Each row was made from one walk, in order. Every step used is in the known rows, and no mark comes twice. Write each row's walk.
Known rows:
guge-rafi-femu: [-10 -32  35  12  19  37  -9   9  39  44  23  13 -31  26  19  15 -31  -4
   0  -6  22 -27 -17  13 -32 -10 -13  11   4]
nizu-femu-rafi: [-45 -38  12  41  15   6 -15   7  38  43   8  39  17   3 -19  11  -9 -65
  -6 -28  15 -21  -7 -19 -10  -4  -3 -16 -14]
femu-rafi-guge: [-37 -22   8  47  11  -4   4  11  18  22  37  23   7  10  -1  17 -29 -52
 -16 -35  -6 -17 -23 -10   9 -14  13 -13 -21]
femu-nizu-guge-rafi: [ 39  -6  36   3  26 -18  44  39   9  74   6  18 -10   0 -11  12 -35 -36
 -24 -11  28   1  -1 -32 -26 -23   3  11 -31]
rato-rovuk-rafi-femu-nizu-guge: [ 39  33  31  27  91   1  21  44   2  29  15 -15  14 -50 -25 -21 -34 -20
 -17  -2 -34 -24  16 -33 -13  34   6  -3   2]
nizu-guge-rafi-rovuk-tetog: [-58 -11  34  23 -10  -8  47  29  33  95   9  38 -37 -23 -22   8 -52 -73
 -34 -12  36 -28  31 -49 -11  -8   1  42  -2]
tetog-rovuk: [-34  -3  19  22  10  20  10   9  19  52  27  -6  -3   2 -34   9 -13 -63
  10 -31  10 -17  -9 -39 -15 -26 -15  -5  -1]
tetog-rovuk-rafi-nizu: [-53  14   6  41  33  29  -9  12  20  33  16 -30   4 -25 -15  17 -35 -82
  -3 -40  -8 -13   1 -46  -7 -16  37  -2  30]
nizu-femu: [-42 -47  37  16  17   9 -16  24  27  49  24  21  14  -5 -13  19 -14 -47
   0 -25  23  -3 -19 -16 -21  -8 -17 -11 -18]
rato-rovuk: [-17 -31  24  16  28  12  10  13  15  72  40   8  -8  15   0  11  -7 -15
 -18 -11 -17 -55 -11 -33 -19   7 -28  -5 -25]
guge-rafi: [ -8 -49  28   9   2  14   3  12  30  77  28  20 -27  30  20  23 -24 -24
 -21 -17  24 -29 -18 -21 -30 -26 -12  10 -20]
guge-rafi-rovuk-rato: [-49   4  43  15  22  10  52  15  10  68   9   2 -30  40  25  21 -37 -63
 -36 -18  43 -31  -1 -17 -49 -28  -8  25  11]
rato-rovuk-nizu-femu: [-11 -46  47  -1  28  20   7  16  25  36  -5  23  21 -21 -20   2  -5 -25
 -16  14  11 -17  -4  -6  -6   4 -26  -1 -11]
femu-nizu-guge-rafi-rovuk-rato: [ -1  47  52   7  43 -20  95  42 -10  64 -11  -1 -12  12  -8   7 -46 -79
 -41 -13  49   4  16 -26 -41 -27   8  26  -1]
nizu-guge: [-20  -6  29  20  22 -18  15  22  10  82  28  18  -3   6 -22  16 -21 -44
 -10 -26  10 -15   2 -40 -42  -5  -1   0 -32]
femu-nizu: [ -6  -5  38  11  19  -3   2  26  -1  43  13   4   1  13 -12   5 -17 -33
 -10 -22  -1   3 -26 -31 -16 -10  -1 -15 -33]
femu-nizu-guge-rafi-rovuk: [  1  26  43  14  29 -13  80  39   8  58  -6  18 -26  -5  -7   6 -48 -49
 -30  -9  39  14  12 -35 -15 -23   0  23 -12]
rovuk-rato: [-38  -5  39  12  24  -4   3  14  -3  69  29  -8   2  39  -1  16 -14 -60
 -18 -30  14 -29 -16 -22 -57 -15   2  -6 -15]
guge-rafi-nizu: [-39 -38  26  12  -3  26   4   4  32  63  14   9 -25  30  29  36 -34 -29
 -21 -16  27 -18 -18  -6 -27 -26  23  16  -1]
rato-rovuk-rafi-femu: [ -9  -6  23  35  70  31 -19  19  23  29  37 -13  -4 -19   8  -8 -26  -4
 -13  -8 -38 -57  -1 -22 -15  30 -10  -4  12]
guge-rafi-femu-nizu-rovuk: [  0 -16  60  10   9  43  11  32  29  21   1 -10  -6  19  -2 -16 -22   4
  -2  15   9  13  -2  -7 -18  -6 -21  12  -4]
guge-rafi-nizu-femu: [-41 -57  33   8   3  28  -1  16  43  48   6  19   0   0  18  39 -35 -45
 -15 -15  48   4 -17   6 -19 -24  13  12   5]
rafi-rovuk-rato: [-79  27  46  24  31   2  40  17  -5  55  14  -7 -15  36   4  13 -27 -71
 -23 -28  21 -24  -1 -25 -48 -13  -2   6   3]

Write each row's walk:
[ 24  63  26  32  75   8  21  43   6   8   2 -26  16 -60 -62 -20 -41 -69
  11 -22  -5  18  20 -35  -8   1  19  -4  29] | tetog-rovuk-rafi-femu-nizu-guge
[-11 -44  22  28  30  11  22  13  27  -5   0  37  39 -35 -18   4 -20 -48
 -22   6   5 -10  -5  15  36   2  -6  -5  -6] | rato-rovuk-nizu-femu-rafi-guge
[-17 -35  20  25  24  18   7  -2  34  32 -20  38  25 -14 -25  -6  -1 -45
 -19   8   3 -35  13 -10   9  10 -15  -5  -6] | rato-rovuk-nizu-femu-rafi
[-44 -45  24  15  -3  12 -11  20  25  85  37  19  -7 -17 -25  -2 -13 -38
 -23  -8 -19 -66   1 -50  -2  19 -18  11 -19] | rato-rovuk-tetog
[-54  -7  18  38  41  32 -13  23  32  19   5 -18  30 -58 -30  17 -35 -98
   4 -37  15   8   0 -32   1 -12  27  -3  39] | tetog-rovuk-rafi-nizu-femu
[ 35  -7  41  -6  38  24  42  10  28  49 -11  17 -18  -8  -7  -3 -29   3
 -17  33  20 -30  23  13 -26   5 -18  29   8] | rato-rovuk-nizu-guge-rafi-femu
[  9  45  26  32  62  32  -7  32  11  -9   4 -33  11 -42 -42 -19 -35 -56
  13 -23 -12   7  -2 -27   3  -1  12 -12  33] | tetog-rovuk-rafi-femu-nizu
[ 39 -28  34  -5  25   0  55  14  21  84  -7  25 -12  -3  -5   8 -20 -17
 -36  22  21 -37  20 -19 -24  -9 -17  28 -19] | rato-rovuk-nizu-guge-rafi
[-70 -36  35  18  11  21 -17  19  28  35  11  12  16  -6  -5  31 -26 -51
   0 -24  24  10 -19  -3 -18  -6  19  -5   0] | rafi-nizu-femu
[-70 -10  58  12  13  16  22  17  22  14 -27  28   2 -17 -16   6 -28 -53
 -12  -4  36  21   3  -4  -4 -10  -7   5   6] | rafi-rovuk-nizu-femu
[  9 -30  27   9  14 -11  29  21  24  95  25  24 -19  12   1  24 -32 -37
 -23 -16  34 -24   3 -31 -43 -24  -6  17 -28] | nizu-guge-rafi
[-89 -29  43  24 -14  31  -4  13  23  52  14 -14   5  28   0  11  -9 -30
  -5 -13  -8   1   2 -35 -30  -3  10   5 -13] | rafi-nizu-rovuk
[-51   3  25  20  13  -7  15  14  13  69  16   6   0   8 -13  28 -31 -49
  -8 -27  11  -2   4 -27 -39  -6  36   6 -16] | rafi-nizu-guge
[-48 -14  45  45  36  37 -35  25  29  23  25 -24   7  -5  -3 -17 -21 -14
   0 -10 -29 -12  11 -33 -28  22  -6   2   6] | nizu-rovuk-rafi-femu
[-56 -32  29  34  35  17 -33  27  27  27  13  -2  22 -34   3  26 -38 -63
 -16 -35   7   0 -10 -25 -15   3  36  -4  13] | rovuk-rafi-nizu-femu
[ 19  -6  44   4  25  30   5  26  25  22   5   5 -20  14   3   3 -33  -3
  -5  -1  20  -2 -24  12 -17 -10  -3   5   0] | guge-rafi-femu-nizu
[-104    4   12   59  -18    8    8    4   36   58   -1   41  -23   -3
  -27   -3  -28  -84  -23  -27    0  -45   20  -51   12    7   10   12
    3] | femu-rafi-rovuk-tetog
[  2  21  39  31  61  19 -26  35   7   3  10 -17   4 -21  -9 -13 -37 -22
  -5 -20 -22   0 -15 -19 -12  15  19 -14   6] | rovuk-rafi-femu-nizu
[-84  37  18  51  26   1  39  -2   8  49   0  10 -10  43  -1   5 -21 -89
 -29 -33  13 -39  12 -28 -34 -11  10   2  10] | femu-rafi-rovuk-rato
[-56 -17  55  19  11  11   7  21   3  68  23 -24  18  41  -9   1  -2 -55
 -14 -15   2 -15   5 -41 -59 -10 -15   4 -17] | nizu-rovuk-rato
[-28  26  70  12  31  27   7  35  -4  13   2 -36  23  24 -24 -23  -9 -34
   2   1  -3  18  -1  -9 -48   6  -8  -2   2] | rafi-femu-nizu-rovuk-rato
